Each row was made from one path, in order. Every step used is in the known rows, and no mark comes twice. Write each row's path.
(in the rows, 128 means zero)
Known rows:
zaze-madune: [134 128 125 145 131 134 119 124 135 124 133 137 134 122 116 114 130 126
 198 127 150 112 140 132 133 134 124]
gopun-namar: [121 120 132 120 129 117 129 128 113 133 109 116 139 133 129 127 119 124
 134 126 121 135 127 124 130 135 152]
madune-bifa-lonusob-zaze: [109  99 144 137 125 129 138 130 124 126 137 136 136 130 156 146 112 151
 142 118 107 124 131 115 198 128 126]
zaze-lonusob: [125 121 150 132 104 127 123 130 125 132 123 129 141 132 133 129 118 142
 140 123 133 124 128 125 130 137 117]
namar-gopun-bifa: [128  96 159 129 131 115 118 143 124 133 109 105 150 132 117 126 124 117
 128 130 114 159 131 119 102 132 187]
bifa-madune-zaze-gopun: [129  89 147 151 111 130 127 123 111 123 156 139 118 135 121 151 131 123
 119 116 117 117 123 117 186 135 117]
bifa-lonusob: [125 110 141 115 123 127 128 132 136 130 125 133 139 127 139 131 124 136
 126 125 131 129 128 111 133 123 128]
madune-tofef: [134 138 122 125 117 131 132 120 128 137 130 128 133 130 120 133 121 144
 147 137 137 118 121 122 146 132 150]
namar-gopun-bifa-madune-tofef: [139  87 177 137 128 121 120 134 126 139 127 119 147 134 109 131 119 143
 190 142 128 143 132 107 144 133 213]
tofef-madune-zaze-gopun-namar: [118  99 116 140 108 118 134 124  83 134 129 120 133 144 122 157 117 123
  56 119 118 132 107 114 176 140 160]
solu-madune-zaze-lonusob-bifa: [135 112 153 142 102 124 119 126 102 135 160 129 121 151 124 143 121 131
 145 113 110 119 127 120 230 151  99]
zaze-lonusob-bifa: [126 117 151 147 110 123 111 129 108 130 132 124 143 131 143 110 115 138
 176 120 127 131 132 125 160 142 101]
lonusob-bifa-madune: [135 105 150 155 143 127 115 125 114 123 154 135 121 126 135 109 127 133
 207 128 126 129 141 122 176 128 114]
namar-gopun-bifa-lonusob-zaze: [114  62 179 124 127 108 122 149 127 135 113 114 171 132 132 132 113 131
 116 120 101 157 144  97 158 136 193]
namar-gopun-zaze-lonusob-bifa-madune: [134  66 190 149 113 118 118 139 100 130 146 126 152 136 134  94 107 146
 211 127 122 152 150 112 165 141 143]
lonusob-bifa-madune-tofef: [142 116 146 152 131 131 118 117 114 132 155 137 126 129 127 115 120 151
 225 137 134 118 135 115 195 132 135]
bifa-madune: [133 109 151 140 137 131 125 126 131 125 145 142 120 127 128 129 130 137
 170 132 131 123 135 123 148 125 129]
tofef-madune-zaze-gopun-bifa: [130  91 129 151 118 122 119 135 101 132 141 117 130 136 116 155 127 125
  67 120 112 141 117 111 153 135 165]
solu-madune: [137 125 131 119 132 128 126 124 128 135 134 132 114 136 113 141 134 121
 119 131 121 118 129 122 173 128 144]
namar-gopun-bifa-madune-zaze-lonusob: [128  69 203 147 103 118 120 146 118 131 144 122 148 146 117 147 117 139
 162 118 113 147 131 113 154 147 162]
solu-madune-tofef: [143 135 128 116 121 131 129 116 127 144 136 132 118 139 105 146 127 138
 139 140 129 108 122 116 190 132 165]
zaze-lonusob-bifa-madune: [131  97 175 158 119 126 109 127 110 127 149 137 134 129 141 110 117 148
 221 123 129 125 139 119 179 138 104]
solu-madune-bifa-lonusob: [127 112 137 119 128 133 131 124 130 132 137 136 111 137 137 157 125 138
 142 127 117 119 119 115 191 120 138]
gopun-zaze-lonusob-bifa-madune: [139  82 176 152 121 126 114 133 105 128 158 134 139 130 141  93 111 156
 230 126 123 137 155 112 168 140 114]
bifa-lonusob-zaze-madune-tofef: [127 105 141 137 117 131 127 122 136 136 139 146 160 125 122 125 112 158
 205 127 146  99 145 103 207 142 151]
tofef-madune-bifa: [124 132 110 150 133 137 136 124 112 126 142 134 111 133 141 149 121 149
 126 136 130 129 111 134 148 121 144]
solu-madune-zaze-gopun-namar: [126  96 132 122 109 115 129 120  93 138 129 117 123 149 108 162 125 104
  77 114  99 120 115 113 213 144 155]

Which path is each row?
[129 126 112 142 120 131 139 130 114 128 159 137 117 143 123 157 127 139
  79 127 129 128 113 124 164 133 131]  tofef-madune-zaze
[111  97 131 145 131 131 139 130 115 129 145 143 132 133 156 155 110 164
 115 126 118 126 123 112 202 124 146]  tofef-madune-bifa-lonusob-zaze
[139 107 169 155 107 130 112 120 110 136 151 138 139 132 133 115 109 166
 238 133 140 114 134 113 200 143 124]  zaze-lonusob-bifa-madune-tofef
[133  84 188 150 112 126 116 140 123 129 156 130 135 140 125 145 121 148
 177 116 113 132 135 113 158 145 130]  gopun-bifa-madune-zaze-lonusob
[120 114 121 137 129 136 135 129 119 128 139 139 121 133 152 153 117 158
 126 132 134 130 111 117 156 116 142]  tofef-madune-bifa-lonusob
[137  90 166 148 135 127 121 138 127 125 160 129 122 136 119 144 131 132
 166 122 110 136 136 116 155 136 143]  gopun-bifa-madune-zaze
[127  90 167 122  99 119 132 141 114 136 122 118 159 137 126 113 109 141
 134 128 124 151 138 118 115 140 158]  namar-gopun-zaze-lonusob
[131 122 129 151 122 132 127 118 130 134 140 141 149 125 112 122 116 151
 206 130 143  97 145 120 200 147 150]  lonusob-zaze-madune-tofef
[140  78 186 146 102 122 122 130  99 139 149 127 158 138 125 101 100 164
 232 137 132 142 143 106 184 145 166]  namar-gopun-zaze-lonusob-bifa-madune-tofef
[124 108 124 139 103 126 130 125 107 126 142 125 126 135 121 150 128 114
  76 112 112 123 116 123 165 137 115]  madune-zaze-gopun
[107  83 141 136 117 109 126 124  93 134 106 116 155 131 131 131 110 118
  97 114 100 127 134 112 189 144 162]  lonusob-zaze-gopun-namar
[119 115 133 128 124 134 133 129 128 125 130 132 125 129 153 143 119 144
 152 124 124 127 119 122 147 121 121]  madune-bifa-lonusob
[132 101 134 139 130 139 130 131 130 123 146 138 137 123 140 111 116 151
 231 126 138 124 145 117 143 128 128]  gopun-zaze-madune-bifa-lonusob
[100  70 132 145 117 117 134 125  86 135 116 127 148 134 154 156 100 148
  95 118 106 130 116 101 217 133 176]  tofef-madune-bifa-lonusob-zaze-gopun-namar
[105  66 152 123 111 108 126 128 102 136 103 121 165 129 142 135 106 127
  95 110 103 129 134  95 193 140 161]  bifa-lonusob-zaze-gopun-namar
[128  92 142 143 114 121 117 134 110 128 134 110 134 134 118 146 128 112
  95 112 100 138 124 115 142 140 144]  madune-zaze-gopun-bifa
[125  76 152 158 118 114 118 121  80 127 147 122 130 139 131 130 117 115
 163 111 104 130 127 111 220 145 124]  lonusob-bifa-madune-zaze-gopun-namar
[121  62 176 141 130 114 113 146 134 132 118 123 177 126 120 118 114 131
 185 118 123 140 155 100 164 141 190]  namar-gopun-bifa-lonusob-zaze-madune
[107  69 151 126 117 115 130 120  96 139 112 124 137 140 140 160 108 129
 111 113  89 119 125 100 252 137 170]  solu-madune-bifa-lonusob-zaze-gopun-namar
[106  79 128 153 116 128 132 125 101 129 136 139 137 129 153 159 109 151
  87 120 112 124 118 106 213 125 149]  tofef-madune-bifa-lonusob-zaze-gopun
[138  88 146 134 118 120 114 130 111 135 139 115 120 142 103 159 134 105
  86 115  94 129 125 109 188 139 159]  solu-madune-zaze-gopun-bifa
[112  75 148 131 111 119 124 129 117 131 122 134 154 125 141 137 116 130
  89 112 111 123 134  99 190 132 136]  bifa-lonusob-zaze-gopun
[124  57 178 158 137 117 109 133 114 129 134 126 143 122 124 130 122 130
 151 118  98 131 151 103 186 136 167]  lonusob-zaze-gopun-bifa-madune
[146  93 174 150 109 129 118 125 105 137 160 135 144 132 132  98 105 173
 251 135 131 126 148 104 188 144 135]  gopun-zaze-lonusob-bifa-madune-tofef
[125 107 110 148 107 128 132 125  99 129 149 133 122 139 121 160 126 126
  50 121 124 125 107 118 175 134 133]  tofef-madune-zaze-gopun
